What can hang from each mark:
Z544: Z927
Z732: Z656
Z293: Z570 Z656
Z927: Z544
Z656: Z293 Z669 Z732 Z795 Z927
Z257: Z306
Z306: Z656

Each row was made from one small tree. Brackets hold a mark, then the marks that hang from it, in the order of their numbers. Every link used is in the known rows. Write each row's tree.
Known rows:
{Z732 {Z656 Z293 Z669 Z795 {Z927 Z544}}}: |  .19 |  .21 |  .11 |  .17 |  .03 |  .23 | -.28 | -.18 | -.64 | -.08 |  .23 | -.04 | -.13 | -.05 |  .14 |  .20 |  .09 | -.63 | -.06 | -.15 | -.25 |  .13 |  .24 |
{Z293 Z656}: |  .24 | -.02 | -.05 |  .03 | -.01 | -.15 |  .05 | -.15 | -.29 | -.06 |  .31 |  .02 | -.10 |  .01 | -.11 | -.03 |  .01 |  .02 | -.03 | -.01 | -.02 |  .13 |  .05 |
{Z306 Z656}: |  .12 | -.02 | -.04 | -.11 | -.02 | -.15 |  .11 |  .12 |  .17 |  .14 |  .03 |  .00 | -.15 | -.01 | -.06 | -.02 |  .13 |  .00 |  .02 | -.10 |  .10 | -.23 |  .02 |
{Z732 {Z656 Z293}}: |  .06 |  .04 | -.04 | -.14 | -.05 |  .10 |  .03 |  .08 | -.48 | -.02 |  .30 | -.02 | -.02 |  .11 | -.15 |  .08 |  .24 | -.19 |  .12 | -.13 | -.02 |  .19 |  .12 |
{Z732 {Z656 {Z293 Z570} Z795 {Z927 Z544}}}: |  .24 |  .09 |  .11 |  .02 | -.02 |  .15 | -.08 | -.27 | -.81 | -.26 |  .35 | -.17 | -.07 | -.36 |  .03 |  .29 |  .15 | -.33 | -.06 | -.08 | -.25 |  .16 |  .05 |
{Z927 Z544}: | -.09 |  .11 |  .13 |  .01 | -.14 | -.05 |  .08 |  .03 | -.08 |  .08 | -.07 | -.05 | -.04 |  .00 |  .12 |  .05 | -.07 | -.08 |  .02 |  .07 | -.13 | -.16 |  .06 |
{Z544 Z927}: | -.06 | -.10 |  .08 |  .00 | -.02 |  .00 | -.11 | -.02 | -.11 |  .18 |  .01 | -.16 | -.07 |  .09 |  .02 |  .06 | -.14 | -.14 |  .01 | -.09 | -.08 | -.12 |  .00 |
{Z656 Z293 Z669 Z732 Z795 Z927}: |  .29 |  .12 | -.03 |  .40 |  .30 |  .31 | -.45 | -.35 | -.39 | -.31 |  .40 | -.06 | -.04 | -.34 |  .09 |  .09 |  .15 | -.56 | -.06 | -.38 | -.23 |  .41 |  .09 |
{Z257 {Z306 Z656}}: |  .11 | -.11 |  .04 | -.07 |  .04 | -.19 |  .34 | -.02 |  .16 |  .18 | -.01 | -.03 | -.02 | -.07 | -.04 |  .08 |  .15 | -.14 |  .06 | -.21 |  .06 | -.15 | -.07 |
{Z656 Z669 {Z927 Z544}}: |  .05 |  .17 |  .03 |  .21 |  .02 |  .08 | -.27 | -.15 |  .00 |  .06 | -.06 |  .03 | -.10 | -.08 |  .25 |  .00 | -.15 | -.25 | -.13 | -.05 | -.20 | -.20 |  .17 |
{Z306 {Z656 {Z293 Z570} Z732 Z795}}: |  .44 |  .02 | -.09 |  .05 |  .18 |  .02 | -.01 | -.22 | -.50 | -.36 |  .54 | -.13 | -.15 | -.45 | -.18 |  .08 |  .40 | -.25 |  .01 | -.32 | -.02 |  .34 | -.01 |
{Z732 {Z656 Z293 Z927}}: |  .10 |  .02 | -.02 | -.07 |  .01 |  .16 | -.08 | -.05 | -.36 | -.03 |  .27 | -.08 |  .04 | -.07 | -.03 |  .18 |  .15 | -.21 |  .06 | -.21 | -.13 |  .05 |  .10 |
{Z293 {Z656 Z669 Z732 Z795 {Z927 Z544}}}: |  .45 |  .25 | -.01 |  .46 |  .23 |  .06 | -.25 | -.46 | -.48 | -.12 |  .42 | -.12 | -.19 | -.36 |  .15 |  .10 |  .03 | -.48 | -.24 | -.30 | -.35 |  .28 |  .21 |
{Z293 {Z656 Z669 Z732 Z927}}: |  .46 |  .15 | -.23 |  .34 |  .27 |  .06 | -.25 | -.38 | -.21 | -.15 |  .51 |  .00 | -.14 | -.24 | -.02 | -.07 |  .09 | -.24 | -.20 | -.38 | -.23 |  .27 |  .17 |
{Z656 Z927}: |  .03 | -.01 |  .01 |  .07 |  .02 |  .05 | -.09 | -.12 |  .12 |  .02 | -.01 | -.06 |  .04 | -.19 |  .12 |  .06 | -.09 | -.04 | -.05 | -.05 | -.10 | -.10 |  .00 |
{Z656 {Z293 Z570} Z669 Z732 Z927}: |  .30 |  .13 | -.17 |  .23 |  .21 |  .24 | -.36 | -.36 | -.39 | -.46 |  .56 |  .02 | -.07 | -.41 | -.02 | -.07 |  .24 | -.25 | -.08 | -.35 | -.15 |  .39 |  .05 |
{Z656 Z293 Z669 Z795 {Z927 Z544}}: |  .15 |  .14 |  .21 |  .32 |  .05 |  .19 | -.43 | -.25 | -.43 | -.16 |  .15 |  .01 | -.11 | -.20 |  .21 |  .09 | -.08 | -.58 | -.02 | -.06 | -.26 |  .04 |  .13 |
{Z293 Z570 Z656}: |  .38 | -.05 | -.09 |  .00 |  .01 | -.13 |  .04 | -.30 | -.44 | -.31 |  .46 |  .03 | -.16 | -.19 | -.21 | -.09 |  .09 |  .17 | -.10 |  .04 |  .00 |  .26 | -.02 |

Which tree is each row?
|  .29 |  .12 | -.06 |  .19 |  .20 |  .24 | -.28 | -.20 | -.31 | -.01 |  .09 |  .01 | -.10 | -.06 |  .07 |  .10 |  .13 | -.40 | -.22 | -.16 | -.15 |  .18 |  .19 | => {Z732 {Z656 Z669 Z795 Z927}}
|  .15 | -.15 |  .11 |  .02 |  .04 | -.08 |  .14 | -.13 |  .03 |  .06 |  .18 | -.08 |  .05 | -.30 | -.01 |  .16 |  .11 | -.28 |  .13 | -.31 | -.04 | -.15 | -.08 | => {Z257 {Z306 {Z656 Z293 Z927}}}
|  .43 |  .06 | -.06 |  .15 |  .18 |  .28 | -.37 | -.34 | -.73 | -.40 |  .44 |  .05 | -.15 | -.26 | -.09 |  .08 |  .27 | -.35 | -.12 | -.15 | -.11 |  .39 |  .10 | => {Z732 {Z656 {Z293 Z570} Z669 Z795 Z927}}
|  .43 |  .11 | -.09 |  .34 |  .31 |  .33 | -.45 | -.49 | -.56 | -.53 |  .52 | -.05 | -.06 | -.53 |  .02 |  .01 |  .28 | -.40 | -.15 | -.31 | -.21 |  .52 |  .03 | => {Z656 {Z293 Z570} Z669 Z732 Z795 Z927}
|  .24 |  .26 | -.07 |  .25 |  .08 |  .21 | -.29 | -.37 | -.48 | -.35 |  .48 | -.04 | -.10 | -.41 |  .11 | -.02 |  .15 | -.33 | -.06 | -.29 | -.29 |  .20 |  .10 | => {Z656 {Z293 Z570} Z669 Z732 {Z927 Z544}}
|  .41 | -.05 | -.11 |  .07 |  .06 | -.09 | -.06 | -.43 | -.33 | -.28 |  .41 | -.02 | -.13 | -.36 | -.08 | -.03 |  .01 |  .14 | -.19 |  .01 | -.13 |  .14 | -.03 | => {Z293 Z570 {Z656 Z927}}
|  .21 | -.04 |  .04 |  .06 |  .05 | -.08 |  .03 | -.08 | -.10 | -.02 |  .22 |  .13 | -.11 |  .01 | -.11 | -.06 |  .21 | -.37 |  .13 | -.25 |  .09 |  .00 |  .02 | => {Z257 {Z306 {Z656 Z293 Z669}}}
|  .20 |  .23 |  .08 |  .39 |  .15 |  .27 | -.38 | -.32 | -.48 | -.20 |  .33 | -.13 | -.08 | -.35 |  .21 |  .13 |  .09 | -.65 | -.06 | -.32 | -.34 |  .24 |  .14 | => {Z656 Z293 Z669 Z732 Z795 {Z927 Z544}}
|  .29 |  .02 |  .02 | -.08 |  .03 |  .20 | -.03 | -.19 | -.84 | -.37 |  .41 | -.05 | -.07 | -.19 | -.20 |  .17 |  .32 | -.21 |  .01 | -.06 | -.04 |  .45 | -.01 | => {Z732 {Z656 {Z293 Z570} Z795}}
|  .47 |  .06 | -.17 |  .15 |  .07 | -.07 | -.16 | -.35 | -.47 | -.35 |  .48 |  .19 | -.27 | -.06 | -.18 | -.24 |  .11 |  .06 | -.17 |  .02 |  .03 |  .33 |  .08 | => {Z293 Z570 {Z656 Z669}}
|  .48 |  .25 | -.16 |  .29 |  .14 |  .01 | -.16 | -.51 | -.47 | -.28 |  .56 | -.04 | -.26 | -.40 |  .05 | -.05 |  .10 | -.18 | -.26 | -.25 | -.31 |  .22 |  .15 | => {Z293 Z570 {Z656 Z669 Z732 {Z927 Z544}}}
|  .52 | -.08 | -.01 |  .18 |  .13 | -.01 | -.16 | -.50 | -.54 | -.38 |  .39 | -.07 | -.14 | -.49 | -.05 |  .10 |  .02 | -.03 | -.23 |  .02 | -.12 |  .30 | -.06 | => {Z293 Z570 {Z656 Z795 Z927}}
|  .37 |  .17 |  .06 |  .30 |  .16 | -.01 | -.05 | -.40 | -.46 | -.07 |  .37 | -.30 | -.08 | -.47 |  .15 |  .25 | -.03 | -.34 | -.18 | -.27 | -.39 |  .22 |  .12 | => {Z293 {Z656 Z732 Z795 {Z927 Z544}}}
|  .43 |  .08 | -.07 |  .24 |  .23 | -.01 | -.01 | -.31 | -.48 | -.15 |  .46 | -.16 | -.08 | -.24 | -.09 |  .10 |  .15 | -.23 | -.11 | -.25 | -.14 |  .48 |  .08 | => {Z293 {Z656 Z732 Z795}}
|  .32 |  .03 |  .06 |  .14 |  .11 |  .02 | -.25 | -.04 | -.28 | -.13 |  .26 |  .14 | -.24 |  .00 | -.11 | -.04 |  .17 | -.47 |  .05 | -.14 |  .08 |  .08 |  .11 | => {Z306 {Z656 Z293 Z669 Z795}}
|  .16 | -.12 |  .04 |  .02 |  .07 | -.14 |  .23 | -.13 |  .26 |  .20 | -.03 | -.11 |  .02 | -.26 |  .07 |  .12 |  .05 | -.16 | -.03 | -.25 | -.03 | -.28 | -.08 | => {Z257 {Z306 {Z656 Z927}}}
|  .67 |  .12 | -.17 |  .33 |  .29 |  .06 | -.20 | -.52 | -.67 | -.46 |  .62 |  .02 | -.22 | -.32 | -.14 | -.11 |  .28 | -.22 | -.26 | -.23 | -.12 |  .66 |  .09 | => {Z293 Z570 {Z656 Z669 Z732 Z795}}
|  .34 | -.02 | -.01 |  .00 |  .08 |  .21 | -.15 | -.30 | -.73 | -.35 |  .40 | -.11 | -.05 | -.35 | -.11 |  .21 |  .26 | -.26 | -.06 | -.13 | -.14 |  .36 |  .02 | => {Z732 {Z656 {Z293 Z570} Z795 Z927}}
|  .25 |  .15 |  .10 |  .22 |  .11 |  .22 | -.16 | -.41 | -.64 | -.38 |  .44 | -.26 | -.02 | -.64 |  .13 |  .23 |  .15 | -.38 | -.07 | -.24 | -.33 |  .30 | -.02 | => {Z656 {Z293 Z570} Z732 Z795 {Z927 Z544}}
|  .50 |  .13 |  .04 |  .33 |  .10 | -.03 | -.28 | -.54 | -.64 | -.31 |  .39 |  .01 | -.29 | -.36 |  .06 | -.01 | -.05 | -.26 | -.30 |  .02 | -.24 |  .19 |  .11 | => {Z293 Z570 {Z656 Z669 Z795 {Z927 Z544}}}
|  .59 |  .14 | -.31 |  .30 |  .29 |  .05 | -.24 | -.53 | -.38 | -.39 |  .61 |  .02 | -.17 | -.39 | -.05 | -.13 |  .18 | -.08 | -.26 | -.32 | -.18 |  .40 |  .11 | => {Z293 Z570 {Z656 Z669 Z732 Z927}}
|  .27 |  .13 | -.08 |  .11 |  .17 |  .17 | -.17 | -.09 | -.43 | -.05 |  .09 |  .06 | -.12 |  .16 | -.06 |  .05 |  .17 | -.38 | -.16 | -.09 | -.04 |  .29 |  .20 | => {Z732 {Z656 Z669 Z795}}
|  .18 |  .02 | -.09 | -.19 | -.04 |  .10 |  .06 | -.08 | -.63 | -.29 |  .41 |  .00 | -.08 | -.06 | -.24 |  .05 |  .30 | -.01 |  .06 | -.08 |  .00 |  .28 |  .01 | => {Z732 {Z656 {Z293 Z570}}}
|  .29 | -.08 | -.05 | -.05 | -.02 | -.05 | -.08 | -.14 | -.17 | -.23 |  .38 |  .00 | -.14 | -.41 | -.11 | -.01 |  .13 | -.02 |  .05 | -.15 |  .02 | -.11 | -.06 | => {Z306 {Z656 {Z293 Z570} Z927}}
|  .26 | -.08 |  .09 |  .14 |  .11 |  .18 | -.28 | -.36 | -.53 | -.44 |  .31 | -.07 | -.02 | -.48 | -.01 |  .14 |  .08 | -.20 | -.05 | -.02 | -.12 |  .25 | -.10 | => {Z656 {Z293 Z570} Z795 Z927}
|  .38 | -.06 |  .07 |  .24 |  .13 | -.01 | -.17 | -.35 | -.33 | -.13 |  .29 | -.10 | -.10 | -.32 |  .02 |  .13 | -.06 | -.17 | -.16 | -.05 | -.16 |  .18 |  .04 | => {Z293 {Z656 Z795 Z927}}
|  .25 |  .04 | -.08 |  .13 |  .12 |  .17 | -.42 | -.32 | -.35 | -.45 |  .37 |  .16 | -.11 | -.28 | -.04 | -.14 |  .09 | -.17 | -.05 | -.09 | -.07 |  .16 |  .04 | => {Z656 {Z293 Z570} Z669 Z927}
|  .41 |  .17 | -.23 |  .26 |  .22 |  .00 | -.12 | -.28 | -.31 | -.15 |  .51 |  .04 | -.14 | -.03 | -.13 | -.16 |  .17 | -.16 | -.13 | -.31 | -.11 |  .41 |  .17 | => {Z293 {Z656 Z669 Z732}}
